Every row comes from one small tree of marks. The marks that hang from a mark follow it in brackets, in the order of their numbers. Every link used is in the known rows. Which tree was each row made from?
Known rows
z_6[z_107 z_783]: [-4.15 -1.64 -1.91  1.11 -1.52  0.15  0.47  0.03 -1.53  0.30 -0.45  1.88
  0.45 -0.12  0.55  0.48]
z_695[z_28[z_107]]: [-1.57 -2.22 -1.33 -0.52 -1.76 -0.83  0.18  1.68 -2.16  0.89 -0.90  0.40
  0.06 -1.63 -2.61  0.65]
z_695[z_28[z_149]]: [ 2.84 -2.29 -1.78 -0.68 -1.76 -1.92  0.25  0.96 -2.25  0.18  0.03 -0.64
  0.14 -0.79 -2.42  0.65]
z_697[z_107 z_149 z_243[z_6]]: [-0.15 -1.50 -0.31 -0.45 -0.93 -0.58  0.52  1.34 -1.90  0.74 -1.24 -2.81
 -0.27  0.19  1.47  1.02]
z_6[z_243 z_783]: [ 1.80 -1.24 -1.62 -0.04 -1.17  0.61  0.56  1.37 -1.00  1.13 -0.27  1.31
  0.03  0.17  0.41  0.01]
z_243[z_6[z_107 z_783] z_28]: [-2.34 -3.10 -2.99  1.19 -1.04  2.37  0.38  1.48 -2.30  1.42 -1.43  1.14
  0.01 -0.33  1.76  0.92]
z_6[z_107 z_243[z_28[z_149]] z_783]: [-0.66 -3.30 -3.12  0.62 -1.17 -0.03  0.85  0.84 -2.64  1.16 -0.52  2.57
  0.29 -0.59  1.25  0.68]
z_697[z_243[z_6[z_107]] z_695[z_28[z_149]]]: [ 2.62 -2.97 -1.54 -1.39 -1.29 -0.93  1.09  0.19 -2.57  0.45 -1.50 -2.13
  0.15 -0.84  0.65  1.67]
z_695[z_28]: [-0.03 -0.92 -1.43 -0.18 -1.56 -0.94  0.22  1.35 -1.60  0.71 -0.32 -0.40
  0.04 -1.28 -2.49  0.58]
z_243[z_6[z_783] z_28]: [-0.27 -2.77 -2.56  0.77 -0.96  2.63  0.22  2.22 -1.73  1.72 -1.33  0.06
 -0.24 -0.12  1.21  0.71]
z_243[z_6 z_28[z_107]]: [-0.85 -3.34 -1.59  0.01 -0.90  2.75 -0.16  3.04 -2.28  1.82 -1.68 -0.19
 -0.47 -1.01  0.37  0.88]
z_697[z_149 z_695[z_28]]: [ 0.94 -1.14  0.86 -1.12 -0.96 -2.47  1.36  0.70 -1.61  0.77 -1.24 -1.84
  0.24 -4.48 -1.76  0.79]
z_697[z_107 z_149 z_243[z_6] z_695[z_28]]: [ 0.14 -2.37 -0.31 -1.51 -1.20 -2.28  1.18  0.78 -2.25  1.33 -2.01 -3.42
 -0.10 -2.38  0.56  1.57]
z_6[z_243[z_28] z_783]: [-0.20 -1.65 -2.27  0.41 -0.92  1.03  0.56  2.14 -1.41  2.00 -0.66  1.35
 -0.11 -0.72  0.57  0.36]
z_695[z_28[z_107 z_149]]: [ 1.38 -3.66 -1.65 -0.99 -1.94 -1.84  0.22  1.25 -2.77  0.33 -0.56  0.16
  0.17 -1.17 -2.54  0.72]
z_6[z_783]: [-1.40 -1.20 -1.43  0.54 -1.43  0.40  0.30  0.97 -0.82  0.66 -0.31  0.54
  0.15  0.06 -0.11  0.21]
z_243[z_28[z_107]]: [-4.33 -1.95 -1.06  0.28 -1.00  1.08 -0.11  2.80 -1.83  1.86 -1.07  0.10
 -0.31 -2.04 -0.90  0.86]
z_243[z_6[z_107] z_28]: [-1.53 -2.25 -2.08  0.77 -0.78  2.37  0.04  1.95 -2.29  1.34 -1.20  0.02
 -0.25 -0.91  1.03  0.99]
z_28[z_149]: [ 3.18 -1.84 -0.80 -0.54 -1.38 -0.74 -0.12  1.07 -1.60 -0.13  0.48 -1.11
 -0.03 -0.03 -0.92  0.45]

Which tree is each row?
[ 1.18 -5.59 -2.78 -0.03 -1.33  1.74  0.24  2.07 -2.94  1.35 -1.60  0.69
 -0.10  0.10  1.22  0.92] | z_243[z_6[z_783] z_28[z_107 z_149]]
[ 2.07 -4.72 -1.97 -0.46 -1.09  1.80 -0.13  2.61 -2.92  1.24 -1.35 -0.45
 -0.34 -0.54  0.47  0.94] | z_243[z_6 z_28[z_107 z_149]]
[-1.41 -2.79 -2.21  0.15 -1.09  1.15  0.54  2.37 -1.89  2.15 -1.13  2.03
 -0.07 -1.02  0.44  0.39] | z_6[z_243[z_28[z_107]] z_783]
[-1.70 -2.17 -1.39  0.82 -0.39  0.85  1.56  1.17 -2.72  0.93 -2.19 -0.79
  0.21 -0.32  2.38  1.17] | z_697[z_149 z_243[z_6[z_107 z_783] z_28]]
[-2.89 -2.08 -2.81  0.95 -1.02  0.73  0.79  1.20 -2.16  1.61 -0.80  2.71
  0.20 -0.93  1.24  0.57] | z_6[z_107 z_243[z_28] z_783]
[-1.94 -1.01 -1.73  0.42 -0.72  0.74  0.35  1.80 -2.13  1.44 -0.49  1.38
 -0.10 -1.70  0.32  0.71] | z_6[z_107 z_243[z_28]]
[-3.16 -1.57  0.96 -0.85 -0.27 -0.77  1.58  1.80 -2.06  1.70 -2.34 -2.60
 -0.03 -3.72  0.58  1.53] | z_697[z_149 z_243[z_28[z_107]] z_695]
[-1.63 -4.21 -2.45  0.46 -1.13  2.73  0.18  2.53 -2.29  1.88 -1.93  0.92
 -0.22 -0.50  1.15  0.79] | z_243[z_6[z_783] z_28[z_107]]
[-1.93 -2.22 -1.38 -0.23 -0.93  0.20  0.37  2.20 -2.37  1.21 -1.09 -1.44
 -0.20 -0.02  0.16  1.30] | z_697[z_243[z_28[z_107 z_149]]]
[-0.96 -1.71 -2.13  0.53 -1.29  0.35  0.71  0.45 -1.74  0.73 -0.42  2.69
  0.33 -0.06  1.05  0.24] | z_6[z_107 z_243 z_783]
[-2.74 -0.67  1.01 -1.15 -0.91 -2.53  0.93  0.76 -1.29  1.22 -1.27 -3.54
 -0.12 -2.64  0.73  1.37] | z_697[z_107 z_149 z_243 z_695]
[-2.94 -0.35  0.10 -0.27 -1.00 -1.96  0.55  1.18 -1.61  0.76 -0.78 -2.59
 -0.12 -0.59  0.46  0.96] | z_697[z_107 z_149 z_243]
[-0.94 -1.75  0.12 -0.40 -0.10  0.27  1.68  1.17 -2.38  1.32 -2.46 -2.64
  0.00 -2.76  2.10  1.65] | z_697[z_149 z_243[z_6[z_107] z_28] z_695]
[ 2.03 -2.90 -2.57  0.03 -1.07  0.32  0.59  1.82 -1.92  1.58 -0.38  1.19
 -0.01 -0.27  0.60  0.42] | z_6[z_243[z_28[z_149]] z_783]
[ 0.80 -3.98 -2.51 -0.24 -1.21  0.39  0.59  2.05 -2.38  1.73 -0.88  1.87
  0.01 -0.61  0.55  0.51] | z_6[z_243[z_28[z_107 z_149]] z_783]
[ 0.53 -4.63 -3.31  0.72 -1.23  1.38  0.41  1.04 -2.98  0.87 -1.12  0.86
  0.12  0.18  1.88  1.02] | z_243[z_6[z_107 z_783] z_28[z_149]]
[-4.77 -1.15  0.34 -0.72 -0.66 -2.12  0.99  1.51 -1.70  2.11 -1.63 -3.44
 -0.25 -3.51  0.92  1.70] | z_697[z_107 z_149 z_243[z_28] z_695]
[ 1.27 -1.69 -0.71 -0.83 -0.93  1.18  0.93  0.92 -1.02  1.15 -1.60 -2.27
 -0.10 -0.08  1.97  1.18] | z_697[z_243[z_6[z_783]] z_695]
[ 0.95 -2.63 -0.84 -1.64 -1.23  0.19  0.91  1.35 -2.03  1.34 -2.17 -2.14
 -0.14 -1.35  0.09  1.52] | z_697[z_243[z_6] z_695[z_28[z_107]]]
[-1.14 -2.97 -0.99  0.25 -0.48  1.08  1.43  2.00 -2.69  1.34 -2.57 -1.01
  0.04 -0.47  1.89  1.11] | z_697[z_149 z_243[z_6[z_783] z_28[z_107]]]
[ 3.22 -3.83 -1.14 -2.05 -1.40 -0.59  0.93  1.04 -2.60  0.89 -1.86 -2.36
 -0.04 -0.97  0.12  1.60] | z_697[z_243[z_6] z_695[z_28[z_107 z_149]]]
[ 0.44 -2.02  0.12 -0.48 -0.57 -0.20  1.91  0.01 -1.98  0.52 -2.24 -1.80
  0.32 -1.45  2.55  1.24] | z_697[z_149 z_243[z_6[z_107 z_783]] z_695]
